Each row comes from the steps of one path. Every step used is in the known rows, and no mark comes twice. Write the path behind each row, first mark first.
Known rows:
refa, pefe: [  9   8 -14  -8  -6   3  -4 -16 -10  -8 -15   9 -23   1   6  -5 -10   2
  -8 -12   4   1   2  -7 -38 -26  -1  -4 -12 -25   6 -47  16 -31  -2 -14
  27   6 -19  -3  -5 -19  -2  -7  -7]
sofuf, kagele: [  4   6 -23  -6  13   7   0 -17  10 -13 -11  13  -4   0   6 -14 -17   4
   4  -9  23   0 -18   4 -38 -15  -7 -18 -14 -28  -4 -23   1 -10 -10 -12
   8  24   9  -6 -11 -17  -9   6 -20]
mapoz, pefe, sofuf, delol: [  4  20 -10   3  21   7  -7 -10   6  -5  -7  -2  -4  -3  20  -2   0  13
  21  -6  -1   6  -6  -4  -7   3   9  21 -12 -18  10 -24   5  -6  -8 -19
   5  26 -21  -6  -6 -22   8   7  -4]
kagele, mapoz, delol: [ 15  43  -2 -16   7 -12 -11 -25  23 -14  -3  15  -5  -7   5 -10 -11  25
   4  39  12 -13 -25  20 -21 -30  15 -12 -42 -23  -9 -31  17 -12   0 -17
   3   2 -28   4 -28  -9   9 -20  -3]
delol, mapoz, pefe: [  9  17 -15  -5  28  -8 -25 -17  -2 -13 -12  -5  -9  -3   5 -14  -1  26
  15 -11 -19 -12 -10  -3 -31 -29   3   5 -37 -31   7 -26  10 -17   5  -8
  19  10 -15  -2 -14  -8 -19 -13 -12]
mapoz, pefe, bibef, bepo: [ 18  27   9 -11   9  15 -15 -26  12 -14 -16 -14  -8  -4  23 -20  -6   9
  13   0 -10   2  -7  -1  -2 -17  15  20  -9 -21  13 -23   4   2 -12 -10
  16  21  -9  -4 -18   6   5  -7  19]
bibef, bepo: [  2  12   2  -9  -7  -7 -18 -24  25 -18 -14   0 -14  -1   8 -22 -19   1
  12 -18  -1   5  -3   5 -10 -22   1  -6 -12 -32   9 -40   9   5  -9 -16
  17   6 -29  -3 -22 -20  -1  -9 -14]
mapoz, pefe, sofuf: [  7  31  -3  -5  24  10 -16 -10  22 -10  -4  -5  -1   2  17  -7  -1  10
  18   6   3  -3  -7   4 -14  -8  11  19 -17 -20  11 -21   5  -2  -4 -17
   9  16 -14 -10  -3 -17   7  10   4]
bepo, refa, pefe: [ 15   8 -20  -4  -2   5 -10 -15  -8 -18   0  -4 -33   3  -1 -10 -15  -1
  -8 -19   5  -8 -12  -7 -32 -17 -12   1 -10 -16  20 -41  13 -16 -27  -9
  26  -7  -4   6  -5 -22 -11  23 -17]
sofuf, delol: [ -4   0 -19   7  -2 -11   3 -21  -2  -3 -18  11 -19  -8   8   1  -8  13
  10 -20   2   6 -14  -8 -25  -6   1  -8  -8 -22  -2 -39   4 -11  -7 -20
  12  20 -31   8 -18 -23  -2 -11 -31]
viviku, bodu: [ -6   2  -4  -6 -15 -12   3 -19  30 -11  -8  13 -19  -3  -1   1 -13   4
  32  -3  18  -4 -14   2 -19   0  -4  -8 -42 -28 -11 -27  -5  -2   7 -18
  11   4 -28   9 -30 -10 -11  12 -22]
delol, mapoz, pefe, sofuf, kagele: [  6  15 -16  -2  30   3 -19 -11 -12 -17  -3   2   7   0  10 -18  -3  19
  20 -14 -17  -8  -5  -2 -25 -12   0  -1 -34 -33   8 -17   8 -16   2  -8
   6  17  -4 -15   5 -12 -16   1  -1]
retug, delol, mapoz: [  1  -6 -24   5  -2 -16 -16   3   4 -10 -14  16 -13  -2  -6 -11 -23  15
  12 -37 -22 -16 -15  -4 -25 -22   5 -27 -27 -17  -4 -44   9 -14 -17  -8
  20   0 -37  12 -14 -12 -12  -8 -23]
delol, mapoz, pefe, bibef, bepo: [ 15  19   0  -7  13  -1 -25 -24 -11 -20 -13  -9  -5  -5  13 -24  -5  20
  15 -14 -33  -7  -3  -5 -16 -22   7   1 -29 -33   9 -25  10 -11  -1  -3
  17  11 -14  -5 -12   8 -17 -16  15]
delol, mapoz, pefe, retug: [  1  41 -12 -13  34 -11 -20 -15  -2 -17 -11   1  -7  -2   5 -16   2  24
   2 -13 -24  -4  -7  -2 -21 -23   2   7 -29 -22   4 -15  11 -12   3 -13
  18  19 -17  -4  -9  -4 -20 -16   1]
sofuf, kagele, mapoz, pefe, bibef, bepo, refa: [ 25  37  -2  -6  25  29  -2 -20  -1 -24  -7  -2   1  -1  17 -27 -17   8
  14  25   9  -5 -20  16  -8  -1   6  -2 -14 -20  15 -11   5  -5 -23   1
   1  25  17   1 -17  -5  -1   7   1]
refa, pefe, bibef: [ 14   9  -3  -9 -20   9   2 -23 -24 -12 -16   6 -18  -3  13  -8  -9   0
 -11 -10  -8  -3   3 -12 -33 -21   1 -12  -8 -23   3 -41  12 -29  -6 -12
  25   9 -11  -3   6   5  -2  -7  24]
retug, delol, mapoz, pefe, bibef: [ 12   4 -15   1   5  -2 -16   1  -3  -9 -16   5  -8  -4   3 -14 -19  19
  16 -27 -31 -14 -15  -6 -13 -19  14  -9 -25 -13   4 -34   8 -13 -21  -4
  19   8 -26  10 -12   3  -8  -6  -1]
bepo, refa, pefe, retug, delol: [  7  24 -21 -10  -1   3  -3  -1  -6 -18  -3   8 -31   3  -5 -12 -20  -5
 -19 -28  -4   0 -10  -7 -15  -8 -11  -1  -1   2  15 -33  15 -13 -41 -12
  27   1 -14   9  -1 -18  -6  24  -7]
retug, delol, mapoz, pefe, sofuf: [  4   4 -20   4  13  -5 -19  10   4  -8  -9   9  -2   0   1 -11 -19  16
  20 -30 -29 -13 -11  -4 -11 -11  10  -8 -28 -12   6 -36  10 -12 -18 -10
  14   6 -32   4  -4 -13  -5   3  -9]
kagele, mapoz: [  9  42   1  -3  11  -2  -7 -21  19 -15  -9  17 -10  -1   3  -6  -6  18
   8  36   9 -18 -18  17 -31 -23  13 -19 -29 -23   0 -33   9  -9   5 -12
  11   6 -24   8 -24 -13   1 -22 -14]
sofuf, kagele, retug, delol, mapoz, pefe: [ 10   7 -21 -13  17  -1   5  -2  -4   0 -19  11  -4 -11   8 -10 -16  17
   4  -6   3  -4 -13   2 -14 -19   3 -16 -30 -20  -1 -17   7 -18 -17  -1
  15  18  -1   0 -11  -9  12   1 -16]
viviku, delol, mapoz, pefe: [  5   9 -10  -5  22  -7 -11 -16  13 -15 -10  -5 -12   3   7   1   1  29
  43 -14 -17 -16 -12 -11 -27 -31   0  -2 -27 -37 -10 -30  10 -14  16  -9
  18  22 -23  11 -15 -18 -20 -28 -38]

Write each row's path:
[  5  18 -10  -2  24  -5 -25 -12  -4 -16  -4   0  -1  -1   8 -13   0  23
  20 -11 -25 -12  -3  -2 -24 -17   5   1 -36 -32   9 -24   8 -13   5 -11
  11  10 -17 -10   2 -11 -15  -4   1] => delol, mapoz, pefe, sofuf
[ 13   8  -5  -9 -11   2 -14 -19   2 -23  -5  -7 -27   1   4 -24 -23  -7
   0 -26  -4   4   0  -2  -8 -14 -11   3  -6 -24  25 -43  15  -5 -29  -8
  23  -7 -18   2 -13 -27  -6  14 -15] => bibef, bepo, refa, pefe
[ 10  48   2   5  26   9  -3 -13   6 -10  -6  10   0  -1  16  -3   1  21
  25  36  -2  -8 -11  12 -10  -1  20   5 -24 -20  11 -23   9 -10   2 -13
   0  21 -26   3 -14 -17  11 -12  -3] => kagele, mapoz, pefe, sofuf, delol
[  2   4 -23  11  19 -15  -8 -19 -21  -4 -16   3 -15  -7   7  -4  -1  26
  19 -26 -22   2 -10 -11 -22 -10   2   1 -25 -27   4 -31   9 -20  -3 -10
  12  24 -29   5 -17 -17 -13 -16 -25] => sofuf, delol, mapoz, pefe
[  6  24  -2 -14  -7   1 -12 -17   2 -27  -6  -3 -26   0   4 -26 -18  -9
  -9 -24 -10  11   3  -2  -1  -9 -12   5  -1 -16  24 -33  16  -1 -31 -13
  23   0 -18   0  -8 -21  -5  16  -3] => bibef, bepo, refa, pefe, retug
[-13  33 -13 -12   6 -15  -7   0   6 -16 -15  23 -11  -3  -6 -14 -14  11
 -10 -29 -25  -1 -11  -3 -12 -16   0 -22 -16  -3  -7 -24  12  -6 -17 -19
  18  15 -34   5  -5  -6 -12  -9   0] => pefe, retug, delol, mapoz
[  8   3 -24   2  14  -5 -18   5   7  -7 -15   8 -10  -1  -1 -11 -20  19
  16 -29 -23 -13 -16  -2 -16 -22  11  -7 -29 -14   5 -37  10 -15 -18  -6
  20   7 -31  11 -19 -12  -7  -6 -20] => retug, delol, mapoz, pefe
[  9  23 -13  -3  32  19  -9  -9  14 -10  -3   0   7   3  21 -11  -7   7
  17   3  12   1  -9   5 -14  -3   4  15 -15 -24  11 -14   4  -5 -10 -14
   2  28   6 -16   1 -17   3  17   1] => mapoz, pefe, sofuf, kagele
[  8  48 -14  -7  35  19   6  -4  12 -13 -14  18   3   2  11 -17 -15  11
   5  19  11  -1 -22  18 -10  -4   9  -8 -16  -7   3  -9   8 -11 -18  -6
   4  35   0   2 -17 -12   5  -4  -7] => sofuf, kagele, mapoz, pefe, retug, delol
[ 17   4 -13   0   3   3 -22   0  -3 -17 -10  -2 -12  -3   2 -24 -25  13
  18 -38 -36 -11 -14  -6   2 -10   9  -3 -19 -10  15 -34   9  -5 -35  -1
  20   1 -25  12 -16  -2  -9   7  -3] => retug, delol, mapoz, pefe, bibef, bepo, refa
[  6  14  -9 -17   3 -19  -4  -1   7   5 -20   5 -17 -13   2  -1  -8  26
   4  -3 -17 -13  -8   2  -9 -32  13 -13 -36 -17   2 -31  11 -13 -10  -7
  26  -2 -31   9 -16  -5  20 -14 -12] => kagele, retug, delol, mapoz, pefe
[  3  14 -13 -20   5  -2  10 -19   6  -4 -17  12  -8 -10  10  -7  -9   8
  -4  11  24  -2 -11   7 -29 -19  -4 -23 -24 -27  -5 -18   3 -11  -6  -9
  13  14   7  -6 -10 -11  12   1 -15] => sofuf, kagele, retug
[  6  15  -5 -15   1 -17  -4   4   5   2 -16   9  -9 -12   4  -1  -8  20
   8  -2 -20 -12  -4   1  -4 -21  11 -16 -37 -19   3 -29  11 -11 -10  -9
  20  -6 -33   2  -4  -7  23  -7   0] => kagele, retug, delol, mapoz, pefe, sofuf
[  8  -3  -9   3 -12  -3 -11 -15 -26 -25  -2  -2 -20  -4   6 -25 -19  -4
  13 -38 -29   7   9 -12  -1   4 -12  -4 -10 -29  25 -43  15 -11 -26  -9
  14  -3 -26  -1   1 -28 -11  15  -8] => bibef, bepo, refa, pefe, sofuf, delol, mapoz
[  9  30  -6 -13  27  12  -2 -10  11  -5  -8  -1   3  -5  21  -8  -2  11
  12  16  14   1  -5   6  -9  -8   6  12 -20 -22  10 -11   5  -5  -8 -14
   5  23   1 -17   0 -14  19  13   6] => mapoz, pefe, sofuf, kagele, retug
[  5  10  -7 -13  19  -3   5 -12   2 -11  -9   0  -3  -3  13   1   2  26
  41  -3 -14 -11  -4  -9 -17 -19  -5 -12 -31 -40 -11 -19   7 -15  16  -9
   9  24 -12   2   2 -17  -5 -19 -26] => viviku, delol, mapoz, pefe, sofuf, kagele, retug
[ 15   8   6 -12 -24   9  -3 -25 -20 -17 -18   1 -17  -3  16 -19 -15  -8
  -5 -14 -15   5  12 -10 -17 -20   1  -7  -5 -27  10 -44  14 -24 -10 -11
  26   7 -17  -6   1   2   1 -10  26] => refa, pefe, bibef, bepo
[  9  23 -10 -10  22  13   1   3  14   0 -10   4   4  -3  18  -6 -11   7
  15   4   8  -1  -8   6  -1  -2  10   6 -17 -12   9 -14   5  -6 -19 -12
   7  20  -4 -10   0 -15  23  15   3] => mapoz, pefe, sofuf, kagele, retug, delol
[ -2   2 -13  -7   0  -5   5   2  -8 -10  -7  20   6  -8   7 -11 -14   6
  10  -6  -6  -7  -1   1 -15  -2  -4 -35 -28 -23  -3 -23   4 -12 -11 -13
   2   8 -10 -12  17 -14  11  13   2] => pefe, sofuf, kagele, retug, delol, mapoz
[  6   0 -26   4  17   5 -12  11   0 -10 -10  10   4   2   5 -15 -21  14
  21 -33 -21  -9 -12  -2 -11  -5   7 -11 -26 -14   4 -31   8 -15 -22  -7
   8  14 -18   0  -3 -14  -7   6 -11] => retug, delol, mapoz, pefe, sofuf, kagele
[  9  56  -9 -11  40  18   5 -14   8 -15 -12  14   4   2  14 -17  -7  13
   3  31  18   0 -20  18 -20  -7   6  -4 -20 -16   2  -4   7 -12  -6  -9
   2  38   8  -5 -17 -11   1  -5  -4] => sofuf, kagele, mapoz, pefe, retug
[ 15  40 -13  -3  35  19   1 -14  10 -13 -11   8   3   3  13 -16 -10  16
  12  30  22  -7 -22  20 -25 -12  10  -5 -24 -23   4 -14   6 -14  -5  -4
   4  29  10  -3 -21 -16   1  -4 -17] => sofuf, kagele, mapoz, pefe
[ 15  14   7  -9 -20   7 -14 -30   4 -29  -8  -8 -18  -5  10 -24 -18  -4
   6 -14 -11  -6 -10  -3  -8 -11  -1  -9  -4 -21  11 -30   2   9 -26  -9
  15   1  -6   2  -9   7  -8  10  18] => pefe, bibef, bepo, refa
[  1  27  -6   1  11  10   3 -10   4 -20   1  20  12   1  11 -14 -12   3
  15  21  11  -8  -7  12 -25   4   1 -27 -22 -24   0 -19   5  -7  -1 -16
  -7  16  -2 -13  10 -19   2  10   3] => pefe, sofuf, kagele, mapoz
